Each row was made from one small tree. Brackets hold a mark, then the marks that hang from it, in alphabetical order. Every link used is in the known rows. Write each row's tree.
(in the rows, 128 means zero)
Known rows:
(P F): [146 143 100 129 136 152 169 147 129 117 138 140  98  88 128 149 137 156
 151 160 135 115 128 119]
(W D (F C J P)): [190 119  95 180 147 144 181 134 145  88 131 155  93  88 153 140 177 188
 137 170 143 108 114 132]
(J (V (N F))): [149 151  98 119 115 166 156 169 136 144 151 145 121  94 127 143 142 149
 146 163 160  94 141 109]
(D (F N)): [142 133 104 140 150 132 152 124 127 117 160 155 125  92 139 153 139 153
 165 145 170 109 141 120]
(F C N P): [192 111  94 160 155 159 169 153 130  88 140 158 110  87 156 152 160 188
 146 160 165  94 119 140]
(V N): [147 139 105 123 128 139 164 149 144 127 140 137 119  97 125 141 138 155
 156 145 150 105 138 103]
(D (W F)): [138 146  93 115 122 122 156 134 145 117 151 149  92  92 136 151 141 146
 150 143 144 123 146 111]
(V (J (F P R)) N): [148 147  93 123 116 146 162 135 152 114 113 145  99  90 119 147 157 202
 149 178 146  98 133 140]
(W (D (F C))): [157 121 108 147 137 131 165 140 136 108 167 152 135 105 145 146 155 149
 152 145 175 110 143 121]
(J (F C P R) (V N)): [184 117  86 151 128 185 166 150 140  88 127 163  92  88 122 160 162 178
 136 180 155  95 118 142]
(J (F C N R) V): [181 109  94 169 112 171 178 156 117  89 147 180 114  88 126 163 167 152
 135 150 173 111 122 152]
(V (N (F C J P R))): [206 141  98 175 178 178 158 145 132 111 119 143 110  55 123 125 168 218
 139 198 155  95 110 143]
(N (F C J P)): [197 140  87 177 175 173 170 155 130 122 133 152 111  66 125 129 163 203
 141 195 159  86 125 132]
(N (F C J R)): [194 142 102 179 164 165 170 161 112 123 136 153 123  58 115 121 167 182
 139 182 162 111 120 137]
(C (F P R)): [175 156  87 147 150 174 153 151 124 123 126 131  78  71 137 127 144 180
 145 202 150 101 115 142]
(N (F C (J V) P R)): [210 137  91 176 162 191 168 177 112 111 125 162  97  71 134 130 173 183
 128 204 152  95 110 141]
(F C (J V) N P R): [216 104 101 188 155 181 179 168 108  78 122 173  97  84 153 146 180 181
 127 180 152 105 100 143]
(C (F (J V) N P R)): [195 138  96 179 141 191 164 157 106 106 123 154  82  75 147 138 166 185
 129 201 152 101 106 147]
(J (V N)): [147 129 104 118 109 156 167 167 137 123 145 150 114 110 133 148 143 138
 146 149 148 101 138  97]
(J F): [143 142  84 144 117 146 175 142 136 132 143 155 110  96  97 148 137 150
 154 151 157 103 145 116]
(N F): [155 161  92 134 136 150 159 162 128 150 149 142 118  81 121 131 137 156
 153 163 160 100 142 117]
(J (F N R) V): [165 128  92 159 102 164 174 154 113 110 139 172 101  94 120 159 155 142
 140 147 161 117 125 139]
(P (F N)): [155 132 105 141 136 151 167 139 124 105 140 146 105  85 140 157 143 167
 151 149 145 116 122 135]

Which tree is each row?
[176 120  93 156 126 152 170 141 135  86 128 166 111  82 142 157 175 211
 142 169 166  98 124 170] -> (V (J (F C N P R)))
[171 144  89 152 142 168 156 141 131 116 141 140  96  77 148 143 145 190
 149 182 166  89 124 144] -> (C (F N P))
[182 142  91 178 155 171 169 135 126 117 131 144  98  69 138 138 156 202
 144 191 159  92 119 140] -> (C (F J N P))
[183 146  97 154 152 162 159 167 118 125 147 148 121  64 126 128 155 168
 144 172 168 108 125 142] -> (N (F C R))
[157 133 103 149 128 171 181 159 117 112 132 154  94  96 126 151 151 148
 136 173 126 113 122 109] -> (P (F (J V)))
[182 145  98 157 138 194 160 152 127 114 116 139  82  76 131 133 160 187
 132 211 144  97 111 128] -> (C (F (J (V N)) P R))
[204 114  98 169 164 162 166 154 119  82 129 157 100  76 157 144 165 187
 142 165 160 106 106 153] -> (F C N P R)
[181 115 116 160 142 184 173 152 123  83 127 154 106  77 130 152 170 174
 128 179 135 119 106 132] -> (P (F C (J (V N)) R))
[168 136 107 150 142 155 163 139 111  97 129 145  96  74 144 150 149 166
 146 156 141 128 108 148] -> (P (F N R))
[179 156  91 131 137 183 148 167 127 129 123 143  90  81 139 135 149 171
 140 190 149  95 118 131] -> (J (V (N (F P R))))
[165 139  88 143 125 135 163 137 148 110 133 143  77 101 160 143 154 162
 148 157 137 112 122 125] -> (W D (F P))
[175 151  88 164 156 174 169 145 131 127 129 138  90  76 124 129 148 193
 143 203 148  90 124 124] -> (C (F J P))
[193 106 114 181 143 182 178 157 103  73 131 168 106  74 146 157 177 172
 126 169 144 124  99 150] -> (P (F C (J V) N R))
[168 137 100 152 169 134 153 112 129 106 136 157 100  89 138 154 151 186
 152 166 158 106 140 121] -> (D (F J N P) W)
[134 146 102 120  99 135 166 138 146 123 129 145 123  94 110 146 154 181
 152 155 152 110 143 132] -> (V (J (F R)) N)
[216 114 102 193 174 164 175 149 113  81 117 162 103  70 145 139 176 199
 136 174 152 107 100 149] -> (F C J N P R)
[183 160  86 162 168 164 166 153 126 142 124 143  99  73 119 124 149 190
 147 193 147  90 127 121] -> (N (F J P))
[195 110 112 199 136 135 178 131 123  80 138 161 113  76 157 142 188 174
 135 145 154 135 104 153] -> (W D (F C J N R))
[169 143 100 136 162 136 137 121 122  99 133 151  89  86 151 151 146 175
 152 163 160 117 132 139] -> (D (F N P R) W)
[192 109 108 187 166 143 170 122 130  87 144 162 123  92 158 149 174 193
 145 162 171 102 124 140] -> (W (D (F C J N P)))
[152 137  94 136 102 166 167 151 133 117 134 156 100  96 104 153 148 145
 143 156 150 112 130 122] -> (J (F R) (V N))
[167 104  91 161 107 167 181 155 128  95 161 180 123  98 125 171 161 152
 139 144 177  98 137 138] -> (J (F C N) V)
[179 134 112 176 155 158 175 134 106  98 118 149  99  67 129 144 160 178
 142 164 133 131 103 143] -> (P (F J N R))
[173 113 106 159 137 180 185 161 121  93 141 163 107  88 131 156 164 161
 130 176 140 108 118 122] -> (P (F C (J V)))
[174 132 119 180 145 128 166 124 110 110 138 155 121  91 143 137 167 158
 148 146 162 132 121 132] -> (W (D (F J N R)))
[157 142  96 139 144 134 156 133 137 120 142 142  99 109 150 141 143 156
 155 162 155 102 135 118] -> (W (D (F P)))
[172 122 105 165 159 163 182 145 126  96 137 152 114  74 122 147 159 180
 141 172 140 113 120 127] -> (P (F C J))
[166 152  95 155 129 169 173 175 116 147 143 158 116  89 118 133 152 149
 138 175 152  99 137 107] -> (N (F (J V)))
[150 124  87 150  98 160 178 154 126 115 152 172 110 104 119 166 149 140
 144 141 164 101 138 126] -> (J (F N) V)
